Each row was made from one small tree. The marks that hang from a mark follow it in brackets, in the order of their numbers. Every link used is in the known rows. Write each row's tree.
Known rows:
J_429(J_27(J_201(J_6)) J_377): [ 1.84 -0.10 -2.69  0.30  2.10 -1.06  1.67 -1.35  1.89 -2.65  0.03 -1.02
  1.56 -0.11 -1.96 -2.36  3.83 -2.46  1.97]
J_27(J_201 J_429): [-1.44 -1.49  0.99  1.19  0.38 -0.79  1.32 -1.14  2.46 -1.38 -0.54  0.20
 -1.76  1.75 -1.09  1.00  2.70  0.21  2.17]
J_377(J_429(J_201(J_6(J_609) J_27))): [ 4.69 -0.71 -1.94 -0.19  0.31 -0.35  0.55 -4.45 -0.58 -0.58  1.51 -1.22
  1.82  1.89 -2.18 -1.88 -4.11 -2.95 -0.35]
J_6(J_201(J_429)): [ 1.00 -1.05 -2.97 -0.11  0.34  1.07  1.07 -0.39 -0.38  1.49  0.23 -0.22
  0.33  2.34 -1.25  0.05 -2.97 -1.66 -0.61]
J_429(J_27 J_201(J_6) J_377): [ 3.08  0.31 -2.66  0.08  2.30 -1.12  1.46 -2.25  1.58 -2.71  1.46 -1.42
  3.03 -0.68 -2.17 -4.25  2.29 -2.70  1.00]
J_27(J_429): [-1.20 -0.90  1.01  0.72  0.39 -0.72  0.45 -0.37  1.19 -0.36  0.11  0.03
 -1.24  0.72 -0.70  0.45  0.14  0.12  1.08]
J_27(J_201(J_429(J_377))): [ 1.16 -1.91 -2.14  0.64  1.85  0.05  1.76 -0.65  2.09 -1.25 -0.07 -0.32
  0.15  3.34 -1.72 -0.06  2.87 -1.44  1.61]
J_609(J_6(J_201(J_429(J_27)))): [ 2.79  1.47 -2.59  0.17  0.82  1.85  1.77 -3.00 -0.17  0.07  0.88 -0.79
  1.85  2.84 -3.22 -1.15 -1.52 -2.11  0.11]
J_377(J_429): [ 0.04 -0.78  0.54 -0.20 -0.50 -0.90 -0.82 -1.37  0.33  0.25  0.34 -0.78
 -0.11 -1.18  0.33 -0.72 -1.23 -0.40  0.15]
J_429(J_27 J_377): [ 2.39  0.30 -0.56  0.38  1.48 -0.27  0.16 -0.97  0.86 -1.69  1.12 -0.99
  1.55 -1.64 -1.16 -2.73  2.76 -1.66  0.65]
J_429(J_27 J_201 J_377): [ 3.35  0.01 -0.49  0.60  1.60 -0.46  0.82 -2.60  1.59 -2.75  1.83 -1.25
  2.49 -0.97 -1.78 -4.06  3.73 -1.72  0.70]
J_6(J_201): [ 0.61 -0.52 -0.80 -0.24 -0.81  0.20  0.15 -0.32 -0.28  0.92 -0.24 -0.89
  0.15 -0.36 -0.58 -0.22 -2.73 -1.01 -0.87]
J_609(J_6): [ 0.38  1.72  1.19 -0.14 -0.25 -0.24  0.37 -1.13  0.14 -0.62 -0.36 -0.55
  0.38  1.47 -1.34  0.68 -0.72  0.19  0.02]
J_609(J_27): [ 0.75 -0.82  1.82 -0.31 -0.12  0.50  0.40 -0.98 -0.12 -0.07  0.83 -0.16
 -0.75  1.16 -1.04  0.47 -0.40 -0.78  0.25]
J_429(J_27(J_201(J_6(J_609)))): [ 2.78  0.52 -2.90  0.49 -0.07  0.50  1.50 -2.40 -0.02 -1.05 -0.15 -1.09
  0.71  1.32 -2.37 -1.94  0.87 -2.62  1.31]
J_6(J_201(J_429(J_27)) J_609): [ 4.11 -0.20 -3.83  0.50 -0.28  2.46  1.10 -2.63 -1.54  1.03  1.15 -1.10
  1.28  2.44 -2.86 -2.27 -3.56 -3.41 -0.61]
J_27(J_201(J_6) J_429(J_377)): [-0.85 -1.64 -1.16  0.73  1.70 -2.60  1.90 -0.39  3.17 -2.19 -0.89 -0.98
 -0.68  1.53 -2.09 -0.05  1.81 -1.48  2.51]
J_27(J_201(J_6) J_429): [-1.77 -1.12 -0.93  0.64  0.96 -1.43  1.91 -0.79  2.23 -1.23 -0.96 -0.09
 -1.17  2.07 -1.38  0.78  1.38 -0.74  2.37]

Write each row's tree:
[ 1.12 -2.26  0.93  0.17  1.67 -2.04  2.08 -2.27  2.69 -2.33  1.59 -1.33
 -0.10  2.06 -3.26 -1.55 -0.07 -2.50  1.79]  J_609(J_27(J_429(J_201(J_6) J_377)))
[ 3.24 -2.39  2.65  0.95 -0.40 -0.89  1.23 -3.39  1.62 -2.06  1.89 -2.17
 -0.98  2.80 -3.82 -1.80 -1.03 -2.69  0.88]  J_6(J_609(J_27(J_429(J_201 J_377))))
[ 1.51 -1.00  3.41  0.06 -0.15 -1.41  1.29 -2.52  1.79 -1.10  0.66 -2.13
 -1.06  2.35 -4.20  0.42 -3.35 -2.13  0.62]  J_609(J_6(J_201) J_27(J_429(J_377)))
[ 4.19 -0.93 -0.22  0.34  2.35 -0.21  0.90 -2.37  1.04 -2.51  1.79 -0.46
  2.18  1.11 -1.65 -1.40  0.93 -1.66  0.09]  J_429(J_201(J_27) J_377)
[ 3.95 -1.44 -0.17 -0.32 -0.09 -0.89  1.41 -2.72  0.21 -1.68  1.52 -2.47
  0.80  2.43 -3.49 -2.46 -2.15 -3.70 -0.04]  J_429(J_201(J_6(J_609(J_27))) J_377)
[ 1.64 -1.20 -1.35  0.30  3.23 -1.80  1.30 -0.75  1.39 -1.46  0.70 -0.10
  0.66  1.61 -2.17 -0.06 -1.19 -2.07  1.34]  J_201(J_6 J_27(J_429(J_377)))
[ 3.05 -1.20 -3.22  0.01  1.85  1.97  1.41 -1.51 -1.00  1.23  1.23  0.59
  1.17  3.48 -1.90  0.74 -3.41 -2.27 -0.60]  J_6(J_201(J_27 J_429))
[ 3.56  0.41 -2.17 -0.14  1.61  1.75  1.75 -2.69 -0.69  0.45  0.86 -0.04
  1.53  5.02 -3.23  1.57 -4.47 -1.89 -0.60]  J_609(J_6(J_201(J_27 J_429)))
[ 3.33 -1.01  0.11  0.08  1.12 -0.04  0.06 -3.98  0.66 -1.26  1.89 -0.24
  1.77  0.44 -0.82 -1.17 -0.20 -1.12  0.15]  J_377(J_429(J_201(J_27)))
[ 3.57  0.19 -2.67 -0.24  0.73  0.39  0.70 -1.36 -1.97  0.29  0.44 -0.02
  0.97  2.58 -1.90  0.05 -4.21 -2.38 -0.47]  J_201(J_6(J_609) J_27)
[ 1.93 -1.98  1.90  0.39 -2.14  0.34  0.75 -2.49 -0.46  0.83  0.78 -1.64
 -2.22  2.42 -3.27  0.13 -5.69 -2.54 -0.21]  J_6(J_201 J_609(J_27(J_429)))
[ 2.70 -0.31 -2.77  0.53  2.68  0.79  1.14 -1.14  0.90 -0.96  1.49 -0.56
  1.91  1.24 -1.97 -2.64  3.17 -2.27  1.05]  J_201(J_429(J_27 J_377))
[ 2.62 -1.83 -0.18  0.58  1.70 -0.98  0.75 -1.50  1.09 -0.79  0.85 -0.72
  0.25  0.97 -2.44 -0.08 -2.53 -2.15  0.24]  J_6(J_201(J_27(J_429(J_377))))
[ 4.47 -1.97 -0.57  0.81  0.32 -0.42  0.65 -2.16 -0.13 -0.32  0.83 -1.61
 -0.16  1.93 -3.35 -0.42 -5.74 -3.10 -0.42]  J_6(J_201(J_27(J_429(J_377))) J_609)
[ 1.40 -2.28 -2.33 -0.24  2.43 -0.27  2.80 -1.41  1.97 -1.18  0.42 -0.57
 -0.10  4.56 -3.23  0.09  1.50 -3.18  2.09]  J_609(J_27(J_201(J_6 J_429(J_377))))
[ 3.04 -1.09 -4.64 -0.24  4.10 -0.04  1.87 -0.45 -0.01 -0.47  1.03  0.34
  2.09  3.53 -2.36 -0.31 -1.36 -2.79  0.58]  J_201(J_6 J_27 J_429(J_377))
[ 0.91 -1.57 -1.13  0.94  0.21 -2.07  1.75 -1.19  1.87 -1.64 -0.80 -2.01
 -1.08  2.48 -3.03 -0.63 -1.03 -2.40  1.80]  J_27(J_201(J_6(J_609)) J_429(J_377))
[ 2.32 -1.48  1.65  0.38 -1.57  0.93  1.01 -2.59 -0.03 -0.69  0.02 -1.04
 -1.74  3.37 -2.46  0.67 -0.27 -1.86  0.75]  J_6(J_609(J_27(J_201)))
[ 2.61 -1.14 -3.27  0.18 -1.14  1.58  0.92 -1.37 -1.52  1.86  0.36 -1.20
  0.08  3.44 -2.31 -0.39 -5.62 -2.52 -1.17]  J_6(J_201(J_429) J_609)
[ 4.73 -0.68 -4.81 -0.04  2.67  0.66  1.67 -1.38 -1.04  0.01  1.07 -0.53
  1.75  4.65 -3.30 -0.69 -4.11 -3.70 -0.05]  J_201(J_6(J_609) J_27 J_429(J_377))
